Each row was made from one walk, in order. Every step used is in the known rows, and no mark comes twice. Write each row's walk.
(in the rows, 128 means zero)
Known rows:
X -> M: [152 148 152 147 117 136 133 159 110 170 132  81 161 168 102 181 144 107
 126 149]
P -> X: [160  88 152 172  79 139 123 152 151 119 125  92 125 136 145 106 143 186
 151 169]
M -> X -> P -> G -> V: [155 121 134  95 161 160 153 117 117 129 108  76 135 106  68 165 118 158
 132 110]
L -> V -> X: [171  96 154  86  14 164  15 141 137 145 144  92 162 214 159  97 129  83
 116  87]
P -> G -> V -> X -> M: [155 133 136 148 129 153 117 145 120 174 113  87 161 191  77 182 124  98
 121 105]
V -> X -> P -> G: [168 119 141 149 120 163 157 111 106 116 116  74 145 168  77 137 105 147
 134  93]
G -> V: [163 117 140  41 124 161  74 120 143 124 132 108 136 130 100 164 130 127
 122 129]
G -> P -> E -> M -> X -> V: [144  83 133 205 147 152 125 165 110 154 119  89 125  92  92 110 131 155
 130 111]
E -> M -> X: [134 119 156 166  89 134  92 192 158 136  99  81 129 127 123 101 165 183
 167 137]
E -> M: [151 125 149 108 100 145  52 168 190 112 138 124 111 176 123 118 152 161
 145 153]
E -> M -> X -> P -> G -> V: [149 123 132 102 169 158 141 129 137 127 110  83 124 113  71 159 123 167
 136 115]
G -> V -> X: [165 100 140  83  85 173  29 120 155 140 120 113 151 188 108 136 118  98
 121  84]
G -> P -> E: [161  96 142 123  85 165 110 141 112  94 144 131  95 115  82 179 126 182
 104 141]
X -> P -> E -> M: [136 119 149 134 124 143 116 165 169 122 147 131  88 148  98 132 135 156
 132 157]
P -> E: [158  95 151  98  60 143 141 129 103  96 140 126  99 131  79 143 117 146
 131 152]
P -> G -> V: [171 112 128  54 129 162 117 106 124  97 116  99 126 131  64 164 115 159
 134 120]
Z -> L: [173 118 145  58  43 134 102 112 117 105 146 100 148 146 143 160 144  94
 113 157]

Write each row's walk:
[134 137 167 174 141 145 157 152 111 177 121  51 162 105 129 135 143 130
 135 121] | M -> X -> P
[132 108 150 183  93 141 105 196 150 126 103  97 105 109 103 123 160 208
 151 139] | G -> P -> E -> M -> X
[130 107 154 172  82 130 121 190 145 127 101  93 107 115 103 105 156 190
 164 144] | P -> E -> M -> X
[153  89 142 181 128 147 137 142  84 164 116  65 158  97 105  98 126 120
 141 105] | M -> X -> V
[137 113 148 144 115 148  99 165 175 128 142 134  92 166  99 126 130 145
 131 140] | V -> X -> P -> E -> M
[152 127 144 173 139 147 184 140 112 117 104  62 131 129  76 130 126 186
 152 118] | E -> M -> X -> P -> G
[135 107 159 159 108 140 190 144  91 141 129  91 113  95  86 143 121 143
 130 140] | M -> X -> P -> E
[168 127 144 136 131 155 181 111  98 107 121  70 138 143  77 147 111 162
 138 118] | X -> P -> G
[166  71 129 211 150 163 120 141 116 150 138  89 136 102 123 118 124 160
 116 126] | G -> P -> X -> V
[164  69 135 194 135 147 142 133 110 150 135  85 140 113 121  92 118 134
 135 134] | P -> X -> V
[163 122 132  73 163 165 141 105 121 119 122  87 132 121  69 172 112 147
 124 113] | X -> P -> G -> V
[149 128 144 220 136 143 139 182 132 173 127  81 145 142 124 185 154 169
 119 163] | G -> P -> X -> M
[148 127 153 125 151 171  97 122 141 180 137  85 163 157 120 152 117  82
 107  90] | G -> V -> X -> P
[126 140 164 184 153 143 141 171 142 177 121  63 147 116 131 127 150 142
 139 128] | E -> M -> X -> P
